Each row was made from one small tree. The marks that hang from a mark follow it in brackets, in the order of their numbers. Every link used is in the known rows. Write each row's tree.
In the rows, zero is written as 128.
Known rows:
Z_991(Z_132 Z_737(Z_487)): [120 133 135 126 124 115 145 154 132 148 160 120 163 112 115 144  96 114
 124  94 110 154 135 206]
Z_132(Z_343(Z_615) Z_991): [124 139 125 119 129 120 127 189 134 132 152 101 154 134 159 144 111 142
 147 154  88 162 146 181]
Z_991(Z_132): [122 136 121 126 124 110 127 149 138 135 157 131 149 141 114 144 115 119
 129 105 121 165 140 176]
Z_615(Z_991(Z_132 Z_737)): [115 133 127 118 117 114 140 147 138 138 156 133 144 134  65 143 123 112
 140  98 106 165 140 233]
Z_615(Z_343(Z_132) Z_624 Z_991(Z_737(Z_487))): [115 114 133 125 109 101 173 162 145 148 157  82 150 118  35 138 132  96
 145 117 124 169 142 218]
Z_132(Z_343(Z_615) Z_991(Z_737(Z_487))): [123 137 140 122 130 123 142 195 129 144 155  91 170 107 161 145  91 140
 143 141  78 149 140 212]
Z_132(Z_343(Z_615)): [126 126 133 115 131 111 114 175 152 128 152 109 151 136 143 152 118 128
 134 149 107 166 151 166]
Z_296(Z_737(Z_343)): [121 118 109 134 130  96 206 182 161 134 158  90 151 144 130 142 134 113
  97  96 126 163 128 149]
Z_296(Z_737(Z_343 Z_991)): [122 120 113 131 131  94 220 197 153 132 156  77 159 148 122 141  92 109
 101  90 134 155 121 180]
Z_737(Z_487 Z_991(Z_132)): [124 132 127 122 129 105 160 167 124 136 157 104 173 119 114 142  64 117
 114  95 134 148 128 208]
Z_487(Z_737(Z_991)): [126 118 122 129 129 111 172 187 136 134 156 115 152 149 118 142  85 126
 136 112 115 161 136 178]
Z_737(Z_487 Z_991(Z_132(Z_343(Z_615)))): [125 135 141 108 134 108 147 189 134 129 154  87 172 111 132 155  55 134
 122 139 135 150 137 212]
Z_296(Z_737(Z_343(Z_132) Z_487 Z_991)): [130 110 125 145 127  92 249 218 151 131 158  46 177 120 124 140  79 119
  91  99 164 149 120 187]
Z_132(Z_343 Z_991(Z_737(Z_487))): [121 138 136 138 124 115 156 188 124 147 155  92 167 109 144 140 104 131
 125 113  64 147 126 205]
Z_615(Z_343 Z_624 Z_991): [109 122 109 109 115  96 150 139 147 136 155 109 135 150  37 139 154  92
 141 110 108 178 143 184]
Z_737(Z_343 Z_487 Z_991): [125 120 126 126 131  96 163 191 142 136 154  68 173 116 133 139  86 111
  90  91 128 145 124 170]
Z_615(Z_624 Z_991(Z_132(Z_343) Z_737(Z_487))): [109 135 131 110 117 100 163 163 143 143 158 100 151 109  19 149 122 116
 110 100  98 158 132 232]
Z_624(Z_615(Z_991(Z_737(Z_343(Z_132) Z_487)))): [124 115 139 156 118 112 183 191 156 135 158  69 171  92  83 143 139 118
 110  98 134 155 127 204]
Z_343(Z_615): [127 123 124 112 132 118 112 160 147 133 155 124 154 142 140 143 116 120
 145 132 121 170 159 171]
Z_624(Z_615(Z_343 Z_991(Z_737(Z_487)))): [115 121 133 141 119 115 175 147 140 141 159 107 166 104  95 146 132 100
 138 104  99 163 124 213]
Z_737(Z_343(Z_615) Z_487 Z_991(Z_132)): [123 127 132 105 136 107 150 194 141 132 154  72 174 110 137 147  64 124
 110 121 156 146 137 188]
Z_343(Z_132 Z_615(Z_991)): [127 117 127 117 120 115 133 174 151 120 153 108 154 138  92 141 128 124
 151 148 147 173 162 203]

Write each row's tree:
[119 111 121 109 124 100 159 193 163 131 155  59 162 110  52 140 135 118
 109 130 159 163 154 182] : Z_737(Z_343(Z_132 Z_615(Z_624 Z_991)) Z_487)
[107 128 121 109 120  98 166 168 149 149 158  83 153 107  25 141 129 106
 101  79 120 155 131 210] : Z_615(Z_624 Z_991(Z_132 Z_737(Z_343 Z_487)))
[122 119 115 124 127 118 177 227 150 144 156  65 144 133 103 136 128 149
 153 152 134 170 155 150] : Z_487(Z_737(Z_343(Z_132(Z_991) Z_615(Z_624))))
[121 132 127 119 131 126 133 197 140 147 152  89 154 128 154 136 112 128
 150 128  95 155 145 190] : Z_132(Z_991(Z_737(Z_343(Z_615))))
[120 119 134 106 127 119 138 161 143 136 156 113 169 114 101 142 110 114
 136 122 110 158 152 229] : Z_343(Z_615(Z_991(Z_737(Z_487))))
[116 113 127 125 116  98 174 189 159 146 156  63 155 108  29 136 138 105
 105  95 131 156 139 204] : Z_615(Z_624 Z_991(Z_737(Z_343(Z_132) Z_487)))
[122 114 124 116 136 114 147 199 162 134 156  95 144 133 152 148 128 138
 129 142 126 171 150 125] : Z_487(Z_737(Z_343(Z_615)))
[118 135 131 111 129 120 146 191 130 154 156  83 165 111 103 141 100 133
 144 133  79 152 147 217] : Z_132(Z_343(Z_615(Z_624)) Z_991(Z_737(Z_487)))
[113 121 133  98 125 109 146 174 150 141 156  91 158 111  48 149 119 118
 126 128  99 161 150 228] : Z_132(Z_343(Z_615(Z_624 Z_991(Z_737(Z_487)))))
[123 141 132 138 121 117 141 185 130 146 153 106 149 134 133 140 115 128
 143 119  60 155 132 205] : Z_132(Z_343 Z_991(Z_737))
[120 130 131 120 134 122 145 199 136 149 154  75 171 104 163 136  98 131
 132 124  99 147 141 189] : Z_132(Z_991(Z_737(Z_343(Z_615) Z_487)))
[119 135 114 136 119 117 153 143 141 125 158 133 157 127  72 146 136 121
 128  97 122 168 134 206] : Z_624(Z_615(Z_991(Z_132)))
[111 129 109  91 125 103 135 168 159 132 154  91 140 132  39 145 137 118
 122 120 143 168 153 187] : Z_737(Z_343(Z_615(Z_624 Z_991(Z_132))))
[123 129 125 124 128 112 177 182 133 134 157 120 148 144 107 146  75 130
 140 112 127 161 135 190] : Z_487(Z_737(Z_991(Z_132)))
[124 126 115 122 124 116 143 209 147 142 153  64 151 134 100 131 125 131
 147 139 136 164 157 169] : Z_737(Z_343(Z_132(Z_991) Z_615(Z_624)))
[120 126 117 127 133  94 237 195 143 133 159  68 174 119 119 145  71 116
  83  85 153 146 114 191] : Z_296(Z_737(Z_343 Z_487 Z_991(Z_132)))
[128 114 132 143 124  97 158 193 155 135 156  65 166 110 136 140 124 118
  94 110 146 156 133 144] : Z_737(Z_343(Z_132) Z_487)
[131 113 136 141 126  96 173 210 146 133 154  52 174 115 127 139  85 117
  99 106 155 147 129 175] : Z_737(Z_343(Z_132) Z_487 Z_991)
[119 127 131 139 115 113 173 180 125 160 157  76 158 116  91 130 114 110
 163 121 105 160 138 206] : Z_615(Z_343(Z_132(Z_991(Z_737(Z_487)))) Z_624)
[125 112 127 118 130 103 146 198 160 141 156  58 165 111  95 141 120 121
 114 131 160 161 154 154] : Z_737(Z_343(Z_132 Z_615(Z_624)) Z_487)
[109 123 104  97 131  96 221 178 160 132 161  72 163 115  45 146 120 119
  95 108 156 163 139 198] : Z_296(Z_737(Z_343(Z_615(Z_624 Z_991(Z_132))) Z_487))
[120 130 137 111 130 118 119 179 153 144 154 100 145 125 129 150 110 121
 140 127 128 159 149 184] : Z_991(Z_132 Z_737(Z_343(Z_615)))
[115 130 127 101 130 115 125 177 156 153 156  93 140 128  72 146 116 113
 142 116 129 161 155 191] : Z_991(Z_132 Z_737(Z_343(Z_615(Z_624))))
[110 136 125 108 114 102 145 161 148 142 155 111 133 132  10 149 135 114
 129 105  94 164 139 230] : Z_615(Z_624 Z_991(Z_132(Z_343) Z_737))
[118 128 122  96 136 104 155 191 143 143 156  64 168 114  81 144  72 119
 112 111 156 150 142 194] : Z_737(Z_343(Z_615(Z_624)) Z_487 Z_991(Z_132))
[118 130 136 127 127 105 151 175 145 148 158  90 159 104 122 145 108 116
 103  90 119 150 126 178] : Z_991(Z_132 Z_737(Z_343 Z_487))
[121 132 133 126 126 104 177 199 138 132 156 103 143 138 110 156  79 142
 128 129 116 160 128 184] : Z_487(Z_737(Z_991(Z_132(Z_343))))
[128 132 137 167 113 131 168 180 128 148 156  99 156 124 136 136 123 119
 183 130 102 166 133 206] : Z_624(Z_615(Z_343(Z_132(Z_991(Z_737)))))
